Every row comes from one small tree of marks. Brackets hold a mark, then the marks that hang from it, in the order of their numbers. Every link used is in the known rows. Which tree was each row made from?
Known rows
{K376 K985}: [ -4.7  -3.1   0.1  -1.5 -10.6   4.1  -1.7   2.0  -6.4  -4.1  -9.6   4.3
  19.8   5.9  -6.8  27.9  25.4   4.3  -1.7  -0.6  -4.7   2.3  14.1]
{K255 K240 {K412 {K886 K376 K985}}}: [-29.4 -19.8  -9.2  16.1  20.8  20.6  37.1   3.3  10.5   7.1  40.8  22.2
   9.0  -4.8  10.5  81.2  31.7 -28.0  13.2  -3.9 -24.8 -27.9  33.6]
{K240 {K412 {K886 K376}}}: [-15.7   0.3   0.3  -3.6   5.3   3.2  26.1  22.8   7.3   4.1  30.8   8.9
   1.4  16.3   7.9  27.6  18.3 -13.2   7.9 -12.3 -12.7 -15.5  17.1]
{K240 K412}: [-14.9   3.4  -1.4   1.8   2.0  -3.1   6.3   4.7   0.4  -1.5  11.6  -0.1
   5.7  17.2   4.9  -6.8  28.6   3.3  -1.2  -2.5 -10.3   4.9   7.6]
{K886 {K985 {K412 K255}}}: [  1.1 -12.4  -2.0  20.3  22.1   2.3  57.9  -0.5  -4.0   5.5   5.2  18.1
  -1.5  -4.5  -2.7  30.5 -15.9 -28.8  -6.0  -7.0 -15.5 -25.7  16.8]
{K240 K376 {K412 K255}}: [-29.8  -0.9   3.6   3.4  14.0  -4.5   1.8  22.0   3.3  -0.8  13.7  14.4
  16.3  26.1   4.0  14.5   7.3 -11.7  -9.4 -11.1   7.7  -9.5   3.8]
{K985 K376 {K412 K255 K886}}: [ -2.3 -10.0  -1.2   5.7  19.4  10.3  64.6   5.3  -8.2   6.2  23.4  28.4
 -14.5  -7.5 -12.5  13.7 -15.0 -30.9  -3.3 -10.1 -10.0 -32.1  25.3]
{K255 {K240 K412} K886 K985}: [-40.9  -9.3 -16.3   2.2  26.4  16.1  27.2  10.1  -4.2  -2.9  31.8  11.1
  26.2  24.1   6.6   6.2  61.9 -15.1  -2.0   7.7 -48.1  19.2  36.2]
{K412 {K886 {K376 K985}}}: [ -6.0  -5.5   2.7  -5.4  -6.1  11.0  18.1  21.6   0.5  -0.1   9.9  14.2
  13.1   6.6  -2.2  63.8  14.1  -9.6   5.0 -10.3  -7.2 -18.4  23.4]
{K886 K376 {K985 {K412 {K255 K240}}}}: [-15.1  -9.2  -8.5  25.2  25.6   9.9  41.8   4.6  -3.2   9.6  30.5  19.1
  -1.0   3.0   5.5  74.3  -7.4 -39.2  -0.6 -13.0 -18.4 -38.9  15.6]
{K412 {K255 K240} {K886 K376}}: [-17.1 -12.5  -4.3  -2.6  26.0   9.0  22.7  24.4  10.2  11.6  30.8  26.7
   4.4  13.1   2.2  36.9   3.8 -31.2   5.3 -10.8  -6.9 -35.0  21.2]
{K985 {K412 K886}}: [ -0.4 -14.4  -2.7   0.6  14.3   2.3  51.5   0.2  -6.5   4.4   2.9  23.5
 -17.2 -14.2  -4.6  -3.3  -2.6 -20.5  -3.6  -8.6 -16.7  -5.7  11.2]
{K255 K240}: [-15.6  -5.6  -8.6   1.9   9.7   3.4  -7.7  -3.0  -2.0  -0.9   9.9   5.1
   3.8   1.7   1.9   0.6  20.6  -5.2   1.5   1.9  -7.9   1.2   5.0]
{K985 {K412 K255}}: [  1.9  -5.8  -0.4   8.6  17.6  -1.5  38.7  -2.6  -5.3  11.4   3.0  20.2
  -6.8  -7.4  -5.2  10.4 -13.3 -16.5 -11.3  -7.3  -6.8 -12.9   5.6]
{K886 {K985 K376 {K412 {K255 K240}}}}: [-16.0 -12.0 -11.2  26.7  22.4  15.0  48.7  -8.5 -13.5   0.7  33.3  16.1
  -2.1  -2.4  -5.5  44.8   0.1 -36.0  -0.9  -5.8 -19.9 -36.9  24.9]
{K376 {K985 {K412 {K255 K240 K886}}}}: [-28.5 -19.6 -13.6   4.3  26.4  10.8  33.0   4.1 -12.7   6.4  -0.4  25.8
  21.2   6.3 -13.6  27.9  48.4 -29.7 -11.9  -8.1 -32.3  -9.5  50.1]
{K886 {K985 K376}}: [ -3.1   0.9  -2.9  16.0  -5.5  12.8  18.1  -3.2  -6.3 -10.8  18.9  -9.3
   1.5   1.4  -2.5  35.1  -6.3 -12.6   9.3   0.3  -6.7 -24.6  16.6]
{K886 {K985 K376 K412}}: [ -2.1  -1.4  -5.9  25.3   1.1  12.7  44.5 -12.9 -15.2  -6.6  21.0  -0.9
 -11.3 -11.5  -4.5  41.4 -12.2 -22.9   2.0  -4.6 -17.1 -23.3  14.8]
{K985 K376 {K412 K886}}: [ -1.9  -6.6  -3.7   5.2   6.8  11.6  51.0  -5.2 -12.0  -0.6  21.4  15.5
 -21.0 -16.9  -8.5   8.1  -7.9 -22.8   1.0  -7.0 -15.5 -18.0  18.3]
{K985 {K412 K255 {K886 K376}}}: [ -2.1  -8.6   1.1   4.1  21.9   5.6  58.5  17.7   1.6  15.7  20.7  30.4
 -13.5  -5.3  -0.8  45.8 -23.3 -34.0  -3.6 -17.3  -7.3 -33.4  16.2]
{K412 K255 {K886 {K376 K985}}}: [ -8.8  -8.3   5.2  -4.7   5.1   9.8  28.8  30.5   4.6   7.1  11.5  26.8
  19.2  16.5  -6.4  67.2   5.6 -19.3   1.4 -12.2  -3.4 -35.5  29.9]
{K376 {K985 K412}}: [ -2.8  -5.8  -1.9   7.6  -4.0   3.8  23.6  -9.1 -17.0   1.0  -8.3  13.8
   4.4 -11.6  -8.1  38.7  20.1  -4.1  -9.5  -4.4 -16.1   3.2  12.3]

Which tree is each row?
[ -4.8   1.6  -0.7  10.7  -9.3   8.0  20.4   0.0 -12.0   4.5   6.3   8.0
   2.5  -8.1  -2.0  86.8   8.2  -9.5  -5.5 -11.4  -9.8  -9.8   7.8] | {K886 {K376 {K985 K412}}}
[-35.7 -16.6 -14.8   3.5  22.4  13.9   4.8  -9.9   4.5   7.1  14.7  10.0
  16.1  -4.1   1.8  13.3  61.7 -13.2   2.0   4.8 -24.4   7.6  38.1] | {K255 K240 K412 K886}
[ -3.8 -11.4   3.2   7.0  18.3  10.0  51.6  29.2  11.2   5.8  23.0  19.6
   6.0  11.9   3.0  59.2 -21.0 -36.2   8.4 -11.7  -8.4 -49.2  26.3] | {K412 K255 {K886 K376 K985}}
[-31.3 -11.3 -13.0  11.5  15.2  15.4  40.7   9.4  -5.2 -11.6  46.6  10.0
   8.4  19.7   1.7  11.8  42.9 -26.2  13.4  -3.9 -32.4 -25.5  40.3] | {K255 {K240 {K412 {K886 {K985 K376}}}}}
[-21.8 -14.9  -7.7   2.6  29.5  26.7  48.6  13.9  -4.0  -0.7  49.3  32.6
  15.0   8.6  -5.6  31.7   8.6 -28.6   1.7   8.0 -25.3 -22.0  31.0] | {K412 {K255 K240 {K985 K376}} K886}
[-27.1  -9.2 -12.9  12.7  15.7  14.9   9.3  14.1   3.6  -1.2  22.7  -4.5
  11.8  16.0   8.9  55.1  24.3 -35.3  10.2  -8.0 -23.9 -25.6  33.9] | {K255 K240 {K886 K376 K985}}
[-28.5 -12.7 -13.8  13.8  25.0  19.5  29.6  11.8  -1.7  -5.0  26.6   1.8
  19.0  17.5  -5.8  26.6  21.2 -39.0   5.7  -1.5 -22.6 -38.0  52.2] | {K412 {K255 K240 {K886 {K985 K376}}}}
[-32.8 -17.8  -7.9   2.4   8.1  20.3  16.0   4.9   2.7   8.0  30.0  28.1
  23.3  -5.4   2.2  86.1  57.5 -11.9   6.6  -4.0 -18.4 -13.9  37.2] | {K255 K240 {K412 {K886 {K376 K985}}}}
[-13.6 -12.7  -3.1   6.3  12.8   3.6  50.0  16.9   1.9  -6.3  17.9  11.6
   7.2  16.1   4.7   0.6  27.1 -17.5   8.7  -7.2 -27.8 -14.7  30.8] | {K240 {K412 {K886 K985}}}
[-40.7 -15.7 -14.1  10.5  28.5  19.9  26.9   2.2 -15.3  -5.8  17.8  26.8
  10.5  -1.0   4.0  41.6  19.4 -34.5 -11.4   1.5 -33.7  12.3  19.1] | {K255 {K240 K376} K886 {K985 K412}}
[-24.4 -11.1  -7.8   5.5  18.0  21.4  34.3  -4.1   4.3   6.1  18.6  15.1
  22.1  -8.6   2.9  39.2  38.9 -10.7  -1.8  13.1 -34.6  17.4  33.1] | {K255 K412 K886 K985}
[ -2.7  -8.2  -2.6   8.6   3.9  15.9  43.8   8.1  -2.8  -9.4  22.3   5.6
  -0.3  -1.9  -3.6  20.7  -5.5 -23.0  12.5  -1.9 -13.8 -32.8  30.0] | {K412 {K886 {K985 K376}}}
[-10.8  -5.1  -7.2  18.9  12.0  11.2  45.7   6.1  -2.7   3.5  12.5  -1.3
  -5.7  -1.9   5.5  67.0  -1.8 -38.8   3.0 -14.2 -27.6 -26.0  29.0] | {K255 {K886 K376 {K985 K412}}}
[-13.2  -6.4  -1.1  10.7  17.7  10.8  34.5  27.9  11.4   4.9  14.6   1.5
  15.1  18.9   3.7  59.8  -4.6 -38.5   5.0 -11.1 -11.6 -42.4  36.2] | {K412 {K255 {K886 K376 K985}}}
[-16.2 -10.0   0.3   5.3  12.7  24.9  47.7   5.3   9.0  12.0  44.5  28.8
  11.1  -9.4  10.0  88.2  12.0 -13.6   6.0   6.0 -23.2  -3.5  18.5] | {K255 {K412 {K886 K376}} K985}
[-19.4 -19.8   3.1   1.8  15.9   5.7  43.0  20.2 -11.3   0.1  -5.9  44.3
  12.0   0.9 -11.7  46.4   0.2 -29.3 -13.0 -14.8  -4.0 -18.9  21.9] | {K240 {K376 {K985 {K412 K255 K886}}}}
[-16.9 -16.9 -10.7   7.2  29.0  14.0  54.6   1.5 -11.5   5.3  33.3  34.3
 -10.9  -5.2 -10.0  12.3   6.2 -35.5  -2.3  -7.3 -18.9 -30.3  29.9] | {K985 K376 {K412 {K255 K240} K886}}
[-23.3  -8.1  -6.3  17.4  10.1  18.0  27.9   3.3  12.5   7.6  20.2  -2.6
  15.4   1.3   9.4  83.4  26.2 -25.0   9.3  -3.1 -20.6 -20.7  40.5] | {K255 K412 {K886 K376 K985}}
[-35.8 -13.1  -2.3   2.4  11.7   6.7 -15.6  15.7  -7.4  -4.5   2.5  25.4
  33.1  21.2  -4.8  50.0  24.4 -14.4  -9.6  -5.6   5.7 -11.3  15.8] | {K412 {K255 {K240 {K376 K985}}}}
[ -2.7   3.3  -5.8  16.4   4.3  20.7  47.7 -15.6 -18.1  -2.5  31.6  12.6
  -6.6 -16.4  -2.3  45.1 -10.9 -14.5  -4.6   6.6 -23.7   2.8   5.5] | {K255 {K985 K376 K412}}
[-48.6  -6.6  -7.6   4.1   3.0   4.5 -23.4  11.1 -11.9 -12.4  12.7  13.4
  33.3  28.0   3.4  40.1  63.1  -1.6  -5.8  -5.5  -8.5   8.7  15.5] | {K255 {K240 {K376 K985} K412}}
[-14.3   0.6  -0.5  -1.2  15.5   6.6  16.6  26.0  11.3  10.3  11.3   2.6
   9.8  17.4   0.9  40.2  -2.1 -25.5   0.2 -10.3  -2.9 -27.5  28.3] | {K412 {K255 {K886 K376}}}
[-24.4 -14.3 -11.5  -2.1  30.0   6.9  10.9  14.2   4.6   6.2   6.5  13.0
  16.1  18.0  -4.2  -6.7  26.7 -28.5  -3.6  -2.9 -15.3 -14.1  34.6] | {K412 {K255 K240 K886}}
[-24.6 -11.9 -16.2  20.9  21.7  14.8  36.7   2.5  -5.2   2.0  21.3   4.9
  -0.4   3.2   6.2  66.0  18.5 -43.2   4.0 -12.7 -34.8 -23.8  34.5] | {K255 K240 {K886 K376 {K985 K412}}}
[-10.5 -21.3  -2.4  10.4  14.7  12.7  48.9  -2.2   7.3   3.8  16.5  20.5
   8.6 -12.3   1.8  30.0  22.8 -16.4   9.3   0.6 -22.3 -14.6  34.6] | {K255 {K412 {K886 K985}}}
[ -3.3  -9.6  -0.2   7.8   8.2   3.2  35.4   0.9 -13.1   6.9  -5.8  23.7
  11.9  -3.1 -12.4  40.7   9.5 -13.5 -12.7  -7.9 -10.9  -9.0  21.1] | {K376 {K985 {K412 K255}}}
[-15.0  -5.5  -5.0  12.0  13.6  14.9  37.3  15.9   1.1  -4.4  17.1  -2.2
  13.8  16.6  -7.5  22.7   1.3 -35.7   5.8  -3.1 -14.3 -40.3  47.9] | {K412 {K255 {K886 {K985 K376}}}}
[-37.6 -23.3  -2.5  -4.6  20.9  10.6   7.7  28.3  -4.9  -3.6   5.1  41.2
  30.6  17.1  -7.2  39.8  25.5 -24.7  -6.5  -8.8  -1.5 -19.4  29.9] | {K412 {K255 {K240 {K376 K985}}} K886}
[-13.3  -2.3  -4.1  10.5   5.1  11.3  18.7  18.0   7.6  -1.2  11.2  -9.2
   8.7  11.4   6.8  56.8   3.5 -29.1   8.9  -9.1 -16.0 -26.8  32.8] | {K255 {K886 K376 K985}}
[ -7.8 -11.8 -10.0  16.0  16.2   6.6  51.0  -1.8  -6.5  -1.1  -3.1   3.1
  -3.3  -6.8  -1.6  18.5   8.8 -32.8  -0.8  -8.0 -33.5 -12.5  34.1] | {K255 {K886 {K985 K412}}}
[ -3.3 -17.2  -2.6   0.3   5.0   6.4  47.8   2.4 -14.6  -0.6  -6.5  27.6
   2.2 -11.7 -11.9  25.3  20.7 -15.6  -5.4  -8.7 -22.8  -4.4  26.2] | {K376 {K985 {K412 K886}}}
[ -0.9  -5.6  -0.8   4.3   8.9   7.0  46.7   8.4  -2.4   9.1  17.7  19.2
 -19.9  -9.4   2.2  43.3 -14.8 -25.6   0.7 -15.7 -13.0 -19.7   5.4] | {K985 {K412 {K886 K376}}}
[ -4.1  -7.0   0.4   7.4   6.1  10.6  38.8  20.5   7.2  -0.8  19.8   9.1
  -0.7   6.8   5.6  55.2 -11.7 -26.8  12.7 -10.2 -11.0 -34.9  19.1] | {K412 {K886 K376 K985}}
